(in the rows, 128 means zero)
Known rows, with every step that occurs:
tigel -> perefa -> fasaf: 134 134 128 126 140 105 116 143 150 114 120 103 130 158 131 122 122 123 140 138 146 140 106 131 107 130 129 129 164 128 138 120 131 123 136 148 120 142 129 120 120 138
fasaf -> bova: 115 128 141 124 125 137 129 116 120 144 126 105 126 118 124 119 116 119 103 127 119 115 129 145 121 123 136 123 131 116 160 121 144 113 114 125 116 127 121 132 144 149
tuno -> sokib: 127 135 130 142 126 150 157 130 126 130 117 149 125 109 132 132 131 132 134 126 142 110 117 124 120 136 133 123 107 121 112 128 141 121 136 133 137 120 124 143 137 124
bova -> sokib: 132 136 128 139 124 140 126 142 122 119 134 116 119 132 129 126 126 137 126 129 175 130 127 131 158 106 124 131 124 129 128 122 141 120 137 121 126 132 122 140 124 105
tigel -> perefa: 126 143 127 132 134 125 127 130 148 111 112 104 134 141 133 125 103 127 119 135 136 107 120 138 121 118 128 132 123 125 124 112 137 116 142 150 107 137 131 123 127 132
tigel -> perefa -> sokib: 128 142 121 138 149 119 115 129 147 109 112 138 129 144 125 125 103 124 117 137 148 117 99 123 118 126 119 134 126 137 106 110 132 120 137 140 125 139 145 125 113 161
tuno -> sokib -> bova: 122 119 131 139 118 120 150 149 137 125 110 132 126 95 142 133 131 131 148 124 119 110 140 126 114 129 123 130 105 116 127 120 143 119 124 140 130 119 126 145 127 127
lomumo -> perefa -> gugo: 126 123 132 132 115 127 131 123 107 133 110 155 143 116 113 126 122 119 145 126 144 160 144 133 109 141 136 129 91 152 121 115 122 120 160 133 132 126 142 124 141 123
gugo -> perefa: 128 127 130 122 124 136 146 122 156 131 116 113 123 118 131 124 147 135 130 127 128 113 126 143 150 113 130 125 142 125 140 116 136 121 127 125 133 124 132 122 145 124
gikur -> perefa -> gazulum: 127 129 119 133 118 150 155 151 138 136 131 144 135 126 124 122 133 118 137 120 109 124 98 129 118 93 142 123 86 140 132 138 120 156 164 133 125 136 132 135 143 131
tuno -> sokib -> perefa -> fasaf: 137 122 132 129 128 118 146 138 162 123 130 131 127 123 138 132 129 131 169 133 94 134 128 113 116 140 123 116 137 122 97 127 130 142 123 130 152 111 130 135 118 134
gugo -> perefa -> fasaf -> bova: 125 111 142 106 131 110 129 123 150 144 133 91 111 137 122 114 151 123 134 124 110 140 123 139 119 127 132 117 185 120 180 127 138 120 104 121 136 127 120 119 139 158
sopo -> bova -> gerofu: 113 125 133 138 129 153 154 112 119 132 137 138 122 126 127 131 115 132 119 132 108 106 156 118 114 124 146 141 135 133 134 141 136 110 139 105 128 132 113 130 143 81
sopo -> bova: 113 123 135 141 122 159 151 123 141 132 129 107 129 124 127 127 122 130 115 133 132 118 121 128 108 131 134 137 124 114 129 126 136 112 138 112 128 126 114 123 136 114
fasaf -> perefa -> derug: 128 116 130 125 137 125 133 111 108 129 118 141 154 146 138 132 131 118 126 131 97 168 123 147 119 167 145 131 133 100 118 136 129 135 97 113 124 118 131 111 143 137
tuno -> sokib -> perefa: 131 134 131 132 120 139 155 126 158 120 121 132 136 105 141 134 111 137 147 131 87 95 137 121 133 120 125 118 101 119 88 120 135 133 129 133 139 107 132 139 125 123
derug -> perefa: 121 124 128 128 113 121 143 137 133 133 111 124 128 120 131 126 127 126 108 126 152 137 130 138 107 140 131 128 115 154 131 124 129 111 145 136 110 123 124 114 145 137
gugo -> perefa -> tigel: 133 127 127 113 128 129 140 128 147 132 123 172 106 134 129 126 179 138 123 123 125 128 93 140 150 114 129 118 148 114 129 120 121 125 121 118 163 130 142 121 146 148
sopo -> bova -> fasaf -> perefa: 120 124 134 132 119 136 138 117 120 136 146 83 157 130 141 133 128 130 128 123 100 135 156 140 98 194 143 132 142 114 150 134 121 110 116 117 103 122 106 119 139 98
gikur -> perefa: 116 144 127 144 115 148 153 141 152 140 121 133 124 119 131 122 125 124 139 126 107 130 121 129 128 98 134 132 105 139 135 125 123 140 160 134 123 133 125 132 139 112
perefa -> derug: 131 125 125 133 130 143 138 118 122 122 122 154 132 141 125 126 152 121 128 141 125 142 116 130 126 143 138 136 129 108 131 131 132 140 124 113 147 129 128 119 137 131
gikur -> perefa -> fasaf: 124 135 127 141 122 127 142 154 155 141 129 132 119 137 128 120 146 119 160 127 116 162 111 122 114 117 134 131 139 142 146 134 117 148 155 132 135 140 121 128 131 122
gerofu -> bova: 127 108 130 114 129 117 130 142 137 139 124 115 124 127 133 131 126 119 115 143 169 133 112 128 130 122 130 135 126 129 118 129 140 115 120 135 123 129 119 124 128 149
gikur -> perefa -> sokib -> bova -> fasaf: 122 134 115 149 117 108 128 156 154 127 137 138 123 115 133 123 156 120 163 124 100 124 149 107 116 150 120 141 117 149 166 119 110 151 150 135 126 141 127 139 112 117
terup -> bova: 117 153 131 132 129 171 138 138 135 138 119 135 134 115 126 128 129 131 99 130 169 141 117 139 116 112 133 123 105 114 125 126 145 121 138 139 123 121 127 143 139 124
fasaf -> perefa -> gazulum: 132 114 127 114 135 125 134 129 103 137 123 129 164 130 140 132 116 119 119 120 119 144 110 158 120 137 148 115 111 126 122 136 129 133 110 123 103 119 140 125 147 155
bova -> sokib -> pani: 138 148 127 145 115 133 124 124 106 123 129 135 115 124 128 130 129 137 135 129 83 129 150 116 173 91 126 126 135 130 114 129 140 128 121 119 125 128 133 123 118 102
fasaf -> bova -> sopo: 115 126 143 116 121 128 128 106 112 137 128 116 126 110 117 117 117 123 104 131 115 116 144 141 108 118 133 124 144 132 183 127 145 118 116 112 122 139 115 128 140 120
derug -> perefa -> fasaf -> bova -> terup: 125 119 132 118 127 95 112 132 133 142 136 107 110 136 129 117 141 116 134 116 125 168 144 130 73 138 128 125 143 165 159 127 120 116 116 128 109 130 100 113 119 143
lomumo -> perefa -> gikur: 126 143 129 141 118 144 136 119 132 134 121 140 130 118 113 129 129 118 121 127 133 137 153 121 147 124 130 132 103 128 115 128 114 152 160 127 129 137 134 114 135 147
bova -> sokib -> tuno: 130 129 128 147 119 137 117 121 112 109 135 103 121 131 134 129 101 145 139 128 163 101 131 122 171 102 122 131 133 134 111 120 141 113 147 130 132 127 129 145 108 92
sokib -> bova -> fasaf -> perefa -> tigel: 132 118 124 113 121 83 113 143 108 131 136 147 145 132 153 134 169 128 140 117 103 148 137 153 122 180 131 124 148 111 163 123 111 123 94 128 115 129 134 127 133 138
gazulum -> perefa -> sokib: 134 133 125 142 165 120 138 120 128 132 108 161 137 128 129 130 124 120 112 127 104 100 98 138 141 154 121 128 122 156 102 127 121 125 127 122 139 126 143 126 140 121
gugo -> perefa -> fasaf -> bova -> sokib -> pani: 139 124 138 114 119 103 114 117 127 133 143 96 97 140 117 119 147 134 147 117 48 147 150 111 152 91 123 113 199 120 157 136 140 124 92 114 138 125 123 113 114 136
tuno -> sokib -> bova -> sopo: 121 119 133 129 113 113 151 136 123 119 112 145 126 86 134 131 132 135 152 127 118 108 156 123 98 125 121 131 117 128 148 125 144 127 125 128 137 133 119 141 122 97
terup -> bova -> sokib -> perefa -> lomumo: 133 136 123 118 133 157 109 137 148 116 145 115 117 127 118 132 112 151 122 130 151 120 134 112 156 81 105 129 99 98 95 136 122 153 121 128 148 115 134 152 113 97
tigel -> perefa -> fasaf -> bova: 126 125 139 115 141 103 110 131 140 127 128 80 124 158 123 115 105 116 121 132 122 136 112 133 91 132 130 123 167 119 160 120 139 114 117 147 110 138 122 123 122 163
lomumo -> perefa -> fasaf -> bova -> terup: 123 129 137 134 127 112 106 118 136 144 143 95 124 134 124 118 129 120 159 119 112 175 158 128 100 136 137 132 140 155 160 122 116 124 128 127 124 133 109 116 109 116
perefa -> gikur: 129 139 126 131 133 152 132 129 129 130 124 157 119 122 117 127 143 115 113 132 141 113 129 130 154 108 125 128 113 116 122 130 129 154 139 118 130 140 130 127 144 163

Rows:
138 129 120 119 138 131 131 140 134 107 123 117 143 148 127 124 107 123 117 131 136 103 94 137 108 111 136 122 110 130 118 123 132 132 141 147 110 140 140 130 129 150 => tigel -> perefa -> gazulum
133 101 123 123 137 81 96 110 97 124 144 115 146 137 145 142 107 123 138 132 146 132 128 114 131 181 127 130 162 144 106 134 121 111 104 140 118 120 129 124 94 145 => gerofu -> bova -> fasaf -> perefa -> sokib -> tuno
124 111 130 123 129 129 125 108 114 133 150 93 145 133 129 137 136 136 134 122 115 116 147 127 110 187 134 143 148 102 155 151 104 132 109 111 119 128 112 117 138 90 => sopo -> bova -> fasaf -> perefa -> lomumo
126 114 142 140 110 108 101 111 111 127 147 67 122 146 120 121 90 136 150 120 142 153 148 106 132 128 127 125 166 140 145 129 129 110 142 137 130 125 122 129 93 103 => lomumo -> perefa -> fasaf -> bova -> sokib -> tuno
135 108 127 116 131 118 121 154 126 127 142 101 111 139 131 130 120 130 116 138 195 142 116 114 149 107 121 137 127 129 112 134 143 112 123 132 128 131 111 133 113 130 => gerofu -> bova -> sokib
139 111 140 128 148 103 114 115 103 123 140 74 123 153 129 124 97 133 134 115 97 100 116 126 144 133 120 117 177 143 136 140 131 109 121 134 135 125 119 138 113 87 => gazulum -> perefa -> fasaf -> bova -> sokib -> tuno
127 107 132 104 122 110 131 132 123 131 126 127 125 117 125 130 127 125 117 145 163 135 128 126 114 113 126 136 140 142 140 136 141 120 121 123 130 141 110 120 125 122 => gerofu -> bova -> sopo
128 128 130 117 134 115 125 123 105 142 119 178 140 141 142 134 143 128 111 121 126 162 96 157 130 144 136 119 135 109 112 127 120 119 98 120 129 123 143 122 146 163 => fasaf -> perefa -> tigel
139 121 123 122 133 129 108 128 146 109 143 108 115 132 126 131 117 148 145 134 130 97 144 117 178 90 108 136 118 116 107 131 115 154 121 114 147 124 136 137 116 103 => bova -> sokib -> perefa -> lomumo
126 162 123 133 118 164 129 139 132 132 143 126 139 118 126 129 153 133 117 129 171 128 143 131 112 151 137 122 121 121 156 130 133 127 141 144 118 128 115 147 137 100 => terup -> bova -> fasaf
133 151 129 149 114 142 154 113 111 130 113 169 122 103 132 137 130 132 143 126 51 106 140 108 135 120 132 118 121 120 97 136 142 128 119 133 135 116 134 126 124 122 => tuno -> sokib -> pani
134 129 125 149 157 119 129 99 115 118 108 150 139 126 133 135 98 129 124 125 92 73 99 128 155 143 118 126 131 159 89 125 122 118 142 133 147 120 149 132 118 104 => gazulum -> perefa -> sokib -> tuno
128 145 124 116 135 141 111 121 106 137 143 123 149 125 127 138 141 135 120 119 153 139 143 139 119 171 133 129 127 103 152 151 111 142 107 138 112 123 126 139 138 102 => terup -> bova -> fasaf -> perefa -> lomumo
131 134 122 121 143 123 114 122 138 107 114 116 121 145 121 128 114 134 123 136 145 87 112 128 131 115 118 141 127 115 126 128 119 136 133 144 127 143 137 124 126 126 => tigel -> perefa -> lomumo
127 128 124 134 111 109 124 151 137 121 134 97 136 111 142 126 159 127 150 129 122 106 169 141 127 164 130 135 134 133 185 116 128 126 129 136 107 135 120 134 129 105 => sokib -> bova -> fasaf
132 127 127 115 138 120 121 133 119 108 105 147 136 139 120 124 106 116 134 132 146 120 114 136 101 123 124 125 110 138 112 107 136 115 145 147 120 137 141 131 135 141 => tigel -> perefa -> gugo
139 112 123 103 136 103 116 132 111 138 148 115 140 135 134 140 147 108 115 129 142 144 148 125 136 169 131 128 142 115 124 148 115 146 105 132 103 135 111 116 131 172 => gerofu -> bova -> fasaf -> perefa -> gikur
132 119 124 118 138 117 118 138 142 132 135 121 117 125 139 131 136 122 137 136 158 141 126 128 130 104 127 141 115 146 110 124 131 122 115 131 123 134 105 125 109 121 => gerofu -> bova -> terup
123 123 122 136 145 94 110 144 152 105 106 119 127 134 134 126 102 122 131 134 131 110 118 125 114 122 110 139 123 133 123 101 133 118 125 147 116 138 144 128 102 163 => tigel -> perefa -> sokib -> bova
117 149 133 124 122 161 135 126 124 133 123 148 135 103 117 127 128 135 106 132 160 142 133 136 103 106 130 124 120 126 145 131 146 123 138 129 130 135 119 140 136 95 => terup -> bova -> sopo
139 111 125 109 127 139 149 134 144 128 128 126 131 124 125 123 154 130 130 121 121 111 105 142 138 107 140 116 128 127 138 128 130 139 130 120 137 127 139 124 146 145 => gugo -> perefa -> gazulum
119 118 125 142 136 108 117 142 140 126 112 149 123 112 133 126 131 121 131 133 138 126 124 130 129 127 116 138 120 133 136 110 134 127 118 123 130 129 142 133 116 159 => perefa -> sokib -> bova
123 143 121 135 119 146 146 147 140 140 126 193 109 138 129 123 159 128 131 122 108 143 90 125 130 103 128 125 111 127 119 131 110 142 152 129 153 139 134 133 140 136 => gikur -> perefa -> tigel
122 118 144 110 126 107 118 117 115 139 135 117 119 128 115 115 135 120 129 134 124 153 133 135 92 129 134 122 176 134 193 135 140 128 113 111 132 143 112 124 132 130 => perefa -> fasaf -> bova -> sopo
119 132 122 135 125 145 139 134 146 138 124 139 112 123 119 125 137 131 145 127 116 110 114 119 139 99 124 144 106 127 144 142 106 161 154 129 140 139 130 131 137 106 => gikur -> perefa -> lomumo
140 98 122 104 132 96 122 127 106 129 147 117 154 155 141 137 154 112 132 138 121 174 134 125 106 201 143 136 157 108 134 149 120 132 87 127 119 123 109 108 125 138 => gerofu -> bova -> fasaf -> perefa -> derug
135 125 124 119 136 110 110 114 104 132 140 118 147 130 134 136 144 132 140 123 125 120 149 142 139 182 134 135 145 117 165 142 106 142 106 124 113 131 128 123 141 109 => bova -> fasaf -> perefa -> lomumo
121 138 126 153 128 127 126 119 136 133 117 151 134 120 120 128 116 126 128 131 148 154 128 118 131 146 130 137 113 156 112 117 120 126 151 125 136 127 146 117 119 141 => lomumo -> perefa -> sokib
132 131 126 117 133 146 143 119 154 127 122 136 112 119 117 126 163 124 120 124 119 104 133 131 166 94 122 123 134 114 124 126 126 151 133 116 142 136 131 118 146 160 => gugo -> perefa -> gikur
125 143 127 141 120 167 116 127 112 115 137 110 124 126 127 131 97 150 115 123 185 123 123 116 151 88 119 123 114 118 100 125 148 111 149 144 133 119 125 160 105 89 => terup -> bova -> sokib -> tuno
118 143 120 152 134 140 140 137 150 136 121 170 118 123 123 122 127 118 137 128 120 137 106 113 127 110 125 134 108 148 116 125 119 146 157 126 141 135 136 132 125 141 => gikur -> perefa -> sokib
142 129 123 121 125 128 118 141 142 113 145 160 113 146 134 129 140 146 130 130 124 133 115 124 169 94 113 119 123 115 88 117 120 135 119 115 158 124 142 139 116 133 => bova -> sokib -> perefa -> tigel
122 124 122 138 128 115 129 134 129 129 111 162 120 122 122 127 129 122 106 129 169 145 118 121 105 148 122 130 117 164 109 122 125 117 139 127 125 122 137 113 127 169 => derug -> perefa -> sokib
123 121 138 135 119 135 110 107 104 122 143 77 115 131 127 122 84 138 117 121 141 98 135 123 155 99 121 123 144 124 134 123 147 103 127 129 124 122 119 148 108 111 => fasaf -> bova -> sokib -> tuno
139 140 126 127 157 139 147 122 125 130 112 147 131 127 121 131 137 116 104 122 91 84 123 139 161 132 122 124 114 132 105 139 116 151 138 125 131 135 130 122 156 125 => gazulum -> perefa -> gikur
126 154 128 124 127 145 123 132 112 139 139 115 164 121 140 135 134 130 115 119 140 156 149 148 109 173 143 118 128 111 144 131 132 119 115 145 95 116 120 140 142 108 => terup -> bova -> fasaf -> perefa
124 128 126 153 136 130 114 103 120 117 118 151 125 124 128 131 103 129 132 136 146 103 107 120 153 122 121 129 132 143 99 117 132 121 140 126 145 125 146 135 106 141 => perefa -> sokib -> tuno
135 101 127 125 123 116 111 132 111 116 141 88 114 137 136 134 97 138 129 135 187 117 121 107 161 96 116 135 141 132 94 130 143 106 134 140 132 127 114 139 91 107 => gerofu -> bova -> sokib -> tuno
132 111 121 117 116 123 145 150 119 132 120 135 136 124 125 126 133 122 107 122 155 131 109 137 92 133 139 118 102 157 124 136 124 128 146 134 112 126 130 119 147 157 => derug -> perefa -> gazulum
126 136 128 136 116 131 133 125 126 138 121 175 127 133 124 129 147 133 124 127 142 159 113 132 130 136 135 129 114 130 119 122 110 123 146 128 149 131 145 117 133 137 => lomumo -> perefa -> tigel
131 118 127 118 132 128 120 116 156 120 127 118 127 120 127 132 123 136 142 140 97 86 137 130 157 108 117 135 118 115 117 128 111 156 119 119 144 121 144 126 130 125 => sokib -> perefa -> lomumo
127 109 127 113 118 113 135 139 104 132 103 165 128 119 118 126 133 116 122 123 161 150 130 135 84 142 126 120 97 167 117 121 127 109 147 134 119 123 132 121 150 149 => derug -> perefa -> gugo
127 135 130 148 109 155 138 119 116 123 140 115 113 130 123 130 118 141 127 129 69 121 150 101 145 97 125 133 136 116 107 135 138 118 125 106 130 124 117 118 112 93 => sopo -> bova -> sokib -> pani
129 147 128 127 124 165 124 145 155 118 143 104 130 123 130 130 101 146 116 130 144 135 141 124 147 84 115 119 96 114 90 118 141 130 131 135 129 110 128 152 115 106 => terup -> bova -> sokib -> perefa
130 118 138 124 132 115 108 141 116 134 150 90 108 150 119 116 130 126 127 126 157 161 124 126 126 120 126 124 169 121 166 131 141 118 113 118 129 135 112 138 119 137 => perefa -> fasaf -> bova -> sokib
133 124 133 115 131 142 113 119 141 119 152 96 109 131 116 122 107 124 110 126 93 102 159 116 169 77 107 116 120 104 111 125 131 155 116 111 127 125 122 138 120 162 => fasaf -> bova -> sokib -> perefa -> gikur
124 117 124 120 121 117 129 131 124 131 113 133 115 121 118 129 136 132 115 125 161 118 128 127 117 139 121 138 115 140 134 140 111 131 137 130 125 128 129 113 144 134 => derug -> perefa -> lomumo
128 106 129 124 127 149 125 121 154 111 153 87 111 135 119 131 107 152 141 134 114 97 143 102 150 95 108 144 122 101 100 136 113 142 124 100 154 120 120 131 111 90 => sopo -> bova -> sokib -> perefa -> lomumo
126 151 126 159 117 122 124 104 121 135 112 172 132 114 118 133 118 125 139 132 60 150 150 105 142 130 130 132 123 155 101 123 118 132 135 124 137 123 156 103 109 137 => lomumo -> perefa -> sokib -> pani
128 125 124 120 117 118 138 142 119 134 116 183 111 134 129 128 161 129 101 122 156 153 97 135 106 141 128 120 122 143 116 126 116 113 135 130 136 129 136 116 143 164 => derug -> perefa -> tigel
125 118 131 119 142 117 117 113 109 137 118 126 141 126 132 135 119 131 127 125 126 130 125 150 142 140 131 136 129 107 131 140 115 136 102 120 118 123 138 121 145 132 => fasaf -> perefa -> lomumo
131 142 123 122 130 152 127 122 106 128 143 138 163 141 134 134 154 123 121 125 121 177 138 135 96 193 145 124 133 92 140 146 126 137 103 131 119 116 119 129 138 112 => terup -> bova -> fasaf -> perefa -> derug
137 140 120 112 129 149 125 142 105 136 149 126 172 128 133 134 139 126 113 114 139 154 127 147 92 166 150 109 109 119 140 144 125 137 116 140 99 118 128 143 144 125 => terup -> bova -> fasaf -> perefa -> gazulum
130 147 124 149 130 126 121 110 115 132 112 186 119 118 122 131 132 122 131 136 69 128 128 113 150 115 126 126 136 139 106 125 132 136 115 116 138 126 152 114 116 151 => perefa -> sokib -> pani
